Each row was made from one path, in order. Every step used is in the known rows, and no mark comes twice. Write each row's path.
In the rows, 128 means zero.
Known rows:
Y -> U: [167 115 134  84 173 129 129 127 174 110 132 143 124 139 168 110 137 123
 144 148 151  99  76 142 113 100  99 118 129 123 126 154 141]
P -> U -> Q: [167 117 139  80 172 122 135 186 159 114 158 126 115 158 135 110 139 131
 102 171 128  86  99 152 101 112 104 150 122 133 118 130 105]
R -> E -> L: [171  92  79  60 152  86 141 155 140 126 148 156 118 116 157 120 172  80
 140 128 163  96 137 142  98  93 114 132 116 123 172 148 127]
Q -> U -> Y: [137 127 116  82 185 148 127 188 148 103 153 125 120 134 178 130 165 142
 125 140 134  80 104 160 151 136  81 145 131 150 130 202 141]
H -> P -> U -> Y: [172 123 160  48 156 158 104 190 178 112 149 118 109 138 161 111 144 141
 131 166 130  90  88 175 130 132 104 129 105 145 143 147 119]
L -> E: [165 116 119  66 139 100 136 164 140 117 140 152 134 135 163 122 150 110
 155 136 141  82 101 140 140 104  82 127 147 161 132 126  99]
Y -> Q -> K: [163  94  87 113 157 148 134 136 152 125 161 159 122 157 179 150 137 151
 153 145 137  95  88 113 160  79 128 120 133 135 141 184 113]
P -> H: [160 110 128  80 154 134 108 177 149 111 161 147 123 159 155 126 165 112
 116 161 118 120 122 105 123 108 100 130 118 117 149 125 116]
Z -> E -> L -> Q -> U -> Y: [153 112 121  32 177 112 125 169 146 106 157 114 141 152 174 154 171 140
 119 130 149  40 147 144 152 118  89 153 134 185 137 191 105]
E -> Z: [156 117  93  89 154 110 125 169 109 124 141 147 101 142 153  99 148 145
 121 115 164 115 120 113 129  93 127 136 156 132 150 111 119]
A -> L -> Q -> U -> P -> H: [158 111 138  63 164 111 121 171 170  92 167 119 126 133 142 172 143 160
 134 205  87  66 138 125 164 118  99 134 122 176 153 189 113]
E -> L -> Q -> U -> P -> V: [175 106 160  63 159  93 126 170 131 109 162 120 136 163 145 146 125 155
 140 208 123  70 136 138 144 113 115 125 144 182 144 189  92]
Z -> E -> L -> Q -> K: [159  86  93  54 148 122 142 137 134 133 169 150 154 143 174 165 159 130
 138 129 138  58 150 111 145  68 120 132 149 168 150 159  82]
Z -> E -> R: [162 116  85  47 163 110 130 142 112 126 130 178 121 133 160 154 181 112
 115 129 165  77 111 122 134 103  82 140 121 152 157 115 104]
P -> U: [162 103 140  81 162 143 125 166 162 125 152 134 125 133 153 111 149 106
  99 161 132  91 103 141 115 110 105 147 131 136 123 141 117]
A -> L: [152 108  88  81 153 110 147 147 161 112 145 147 122 106 147 137 137 130
 145 136 150  88 124 129 131  97 104 127 130 141 152 149 142]
Q -> U -> P: [155 119 121  94 176 119 134 162 133 119 140 126 124 123 162 146 143 125
 128 184 112  91 104 153 165 133 106 132 139 133 132 197 128]
U -> Y -> Q -> L -> E: [157 128 119  79 172  97 133 168 184  89 156 139  98 177 163 168 152 150
 150 125 149  42  83 130 148 120  76 135 126 181 132 177 118]
Z -> E: [164 101  91  71 156 126 129 143 132 130 122 153 142 134 172 155 164 100
 109 129 140  84 126 128 137 106 107 146 124 134 128 133 105]
V -> P -> U: [169 119 126  64 157 103 120 187 165 134 144 115 115 107 148 107 141  97
 101 182 115  97  95 157 125 109 107 148 132 153 136 137 116]
E -> L: [157 113 109  71 156  90 137 157 139 120 161 139 123 136 147 107 144 105
 141 133 168 108 130 119 118  97 110 119 145 121 158 141 133]
R -> E: [166  94  77  80 151 122 137 160 145 121 130 162 127 115 169 125 169  93
 135 126 134  96 116 156 110  99 105 146 115 122 144 145 119]
Q -> Y -> U: [161 111 117  77 178 120 122 142 179 118 142 144 123 160 190 135 144 112
 146 144 143  90  74 136 107  96  70 115 120  97 139 172 138]
A -> L -> Q -> Y -> U -> P -> H: [176 105 143  45 163 105 119 158 215  98 169 133 124 171 152 178 137 156
 160 197  85  73  99 114 118 100  62 107  95 124 160 182 120]
Q -> L -> A: [153 120 129  84 175 107 140 159 138 102 163 149 132 143 161 146 143 137
 123 115 114  53 117 139 123  99  89 132 182 156 129 126 116]
A -> L -> Q -> Y: [148 104  88  63 148 100 137 170 177 107 162 135 144 146 164 155 126 153
 158 122 126  61 127 130 130  79  73 132 146 137 146 161 116]
V -> P -> H: [167 125 115  65 147  94 103 197 152 118 154 129 114 131 150 122 159 107
 119 180 100 124 112 123 132 107 100 129 120 132 161 122 116]
Z -> E -> L -> Q -> Y: [165  95  93  37 151  81 124 158 144 127 159 137 155 175 177 163 156 107
 126 117 146  59 149 110 125  82  85 138 139 130 149 149  88]
R -> E -> Z: [169  96  64  76 151 107 131 166 111 130 128 166  95 121 163 110 177 117
 124 110 161 102 126 136 108  88 130 149 127 136 164 118 114]
V -> P -> U -> Y -> Q -> K: [167 110 113  73 166 149 125 190 186 131 179 121  97 139 165 141 146 152
 127 182 108  81  66 146 153 104 101 139 105 167 146 206 117]
Y -> Q -> U: [165 108 108 106 178 117 119 134 152 109 137 135 116 154 180 140 136 134
 130 160 155  81  97 138 169 107 128 137 134 150 128 194 128]

Write each row's path:
[151 110 107  76 150 115 120 183 156 113 161 130 157 176 175 130 132 141
 145 118 114  80 110 132 130  89  72 139 158 116 125 149  97] : L -> Q -> Y
[152 137 115  85 173  63 149 175 156  91 153 143 104 161 145 159 147 133
 138 143 138  43 106 144 125 108  88 136 147 170 130 128 100] : U -> Q -> L -> E
[162 128 132  70 180  66 138 185 143 106 159 141  62 164 133 135 157 143
  92 158 158  33 111 131 108 100 115 155 144 200 141 104  89] : P -> U -> Q -> L -> E -> Z
[173 112 125  93 176  96 131 140 152  97 159 148 123 176 161 158 126 153
 133 120 128  49  97 127 138  91 105 128 170 162 125 140 113] : Y -> Q -> L -> A
[157 123  90  86 168  97 135 196 145 114 161 137 124 183 162 136 142 133
 138 136 126  95 102 140 112 101  78 132 126  88 135 144 111] : U -> Q -> Y
[176 118 145  81 171 123 136 134 171 116 130 133 123 137 150 125 129 131
 154 179 117 108  66 144 125 118  94 110 122 112 129 172 136] : Y -> U -> P
[169 107 140  92 170 128 127 166 127 120 139 141 124 145 162 158 141 134
 125 218 112  88 111 147 153 131 110 133 122 158 133 194 109] : Q -> U -> P -> V
[162 110  98  55 139  86 153 152 161 112 143 156 122 104 150 144 145 122
 165 141 152  63 117 137 139  97  81 124 134 182 155 138 116] : A -> L -> E
[167 119 107  63 139  87 131 172 108 125 140 158 100 143 157 107 157 137
 144 118 166  87 110 120 137  92 105 131 160 175 152  99  91] : L -> E -> Z
[175 111 135  48 150  87 141 166 121 122 173 144 141 145 148 104 141 123
 147 115 139  86 130 132 112  89  88 113 173 146 151 113 111] : E -> L -> A
[161 105 112  58 166 103 134 136 208  99 152 134 135 149 175 148 122 156
 168 137 138  51  94 137 115  77  69 117 129 139 141 175 131] : A -> L -> Q -> Y -> U
[166 115 112  92 162  75 133 133 172 100 145 152 104 165 164 169 138 126
 145 141 155  45  91 121 152  99 106 130 141 178 135 154 108] : Y -> Q -> L -> E
[190 105 166  79 165 130 127 142 162 116 129 146 123 159 150 139 128 141
 148 213 119 103  73 139 112 117  98 109 105 135 129 168 119] : Y -> U -> P -> V
[184 127 152  46 163  97 101 169 178 101 149 135  44 175 159 148 146 172
 132 157 172  34  81 140 150 113 131 132 115 216 165 135 101] : H -> P -> U -> Y -> Q -> L -> E -> Z
[189 100 136 102 169 119 118 147 141 113 135 139 115 175 163 170 126 152
 132 222 126  84  92 135 167 123 128 127 111 161 133 209 107] : Y -> Q -> U -> P -> V
[163 116 113  99 185 139 148 143 169 111 160 152 112 155 169 134 139 162
 158 165 130  83  70 146 117  83 108 112 122 129 131 171 122] : Y -> U -> Q -> K
[178 106 139  85 147 127 131 175 129 124 140 145 131 156 141 143 130 138
 137 196 107 112 104 129 128 122 104 124 120 132 133 151 101] : U -> P -> V
[178  95 118  29 169  85 121 123 178 120 149 137 144 178 187 158 152 111
 138 133 157  50 117 119 107  77  81 124 122 132 145 163 105] : Z -> E -> L -> Q -> Y -> U
[165 120 112  86 161 136 123 175 167 103 152 131 119 177 157 125 137 162
 147 123 144 101  80 130 143 120  88 133 117 124 127 176 129] : U -> Y -> Q
[176  92  98  49 140  84 135 163 151 111 153 141 139 135 151 112 155 111
 151 117 148  78 142 148 103  81 111 139 140 147 155 140 100] : R -> E -> L -> Q
[164 131 113  40 147  83 136 167 120 113 149 177 111 135 151 123 168 125
 161 134 164  73  87 138 135 104  56 122 144 183 160 107  95] : L -> E -> R
[158 140 140  46 186  64 143 180 155  94 170 162  74 157 128 153 168 131
 112 173 156  19  85 148 105 111  65 145 130 207 151 109  92] : P -> U -> Q -> L -> E -> R
[153 114 117  72 165 103 144 156 164 100 147 113 134 112 144 162 119 168
 151 178 106  52 125 156 172 115 103 135 147 177 133 202 120] : A -> L -> Q -> U -> P
[162 111 121  74 175 114 129 201 166 122 167 128 115 179 155 132 148 120
 103 167 122  78  98 147  95 107  79 147 112 105 129 150 104] : P -> U -> Q -> Y
[166 122 157  73 191 102 144 184 159  97 178 131 112 166 137 141 140 146
  93 152 104  32 108 160  94 105  90 150 159 170 113 115  98] : P -> U -> Q -> L -> A
[185  97 118  27 153  88 139 147 111 133 154 153 150 142 161 144 163 103
 125 113 142  63 146 124 117  90  94 126 154 159 148 110  93] : Z -> E -> L -> A
[178 124 129  61 163 115 112 200 193 120 154 103  99 149 146 116 137 140
 117 174 122  89  66 154 137 123  92 147 102 158 134 176 123] : V -> P -> U -> Y -> Q
[177 112 147  44 166  77 130 152 182 112 165 115 135 179 155 136 120 139
 169 166 122  82  89 128 111  97  70 100 137 108 150 186 118] : E -> L -> Q -> Y -> U -> P
[160 134 128  84 184  84 149 182 137  89 168 140 122 170 142 144 134 162
 128 122 110  47 112 152 109 101  87 134 171 151 121 111 105] : U -> Q -> L -> A
[182 115 164  69 170 130 113 150 180 108 149 138 112 161 148 138 154 124
 136 208  97 120  79 116 117 123  91 107  95 108 146 160 130] : Y -> U -> P -> H
[186 127 152  64 159 119 113 180 166 111 142 122 105 154 143 112 122 143
 131 189 132  88  94 176 120 112 134 127 110 138 136 111 100] : H -> P -> U -> Q
[179 112 152  63 150 139 104 157 167 122 136 131 114 128 163 110 130 116
 127 179 135  94  98 162 132 111 135 126 119 142 142 124 112] : H -> P -> U
[156 119 138  83 166 117 128 169 143 104 146 110 148 141 156 141 124 159
 138 174  94  74 108 159 171 123 102 140 163 157 112 190 102] : L -> Q -> U -> P
[174 135 153  78 202  88 146 146 169  83 157 140 113 172 153 143 130 165
 138 138 122  38  80 159  94  96  86 121 158 154 118 128 122] : Y -> U -> Q -> L -> A
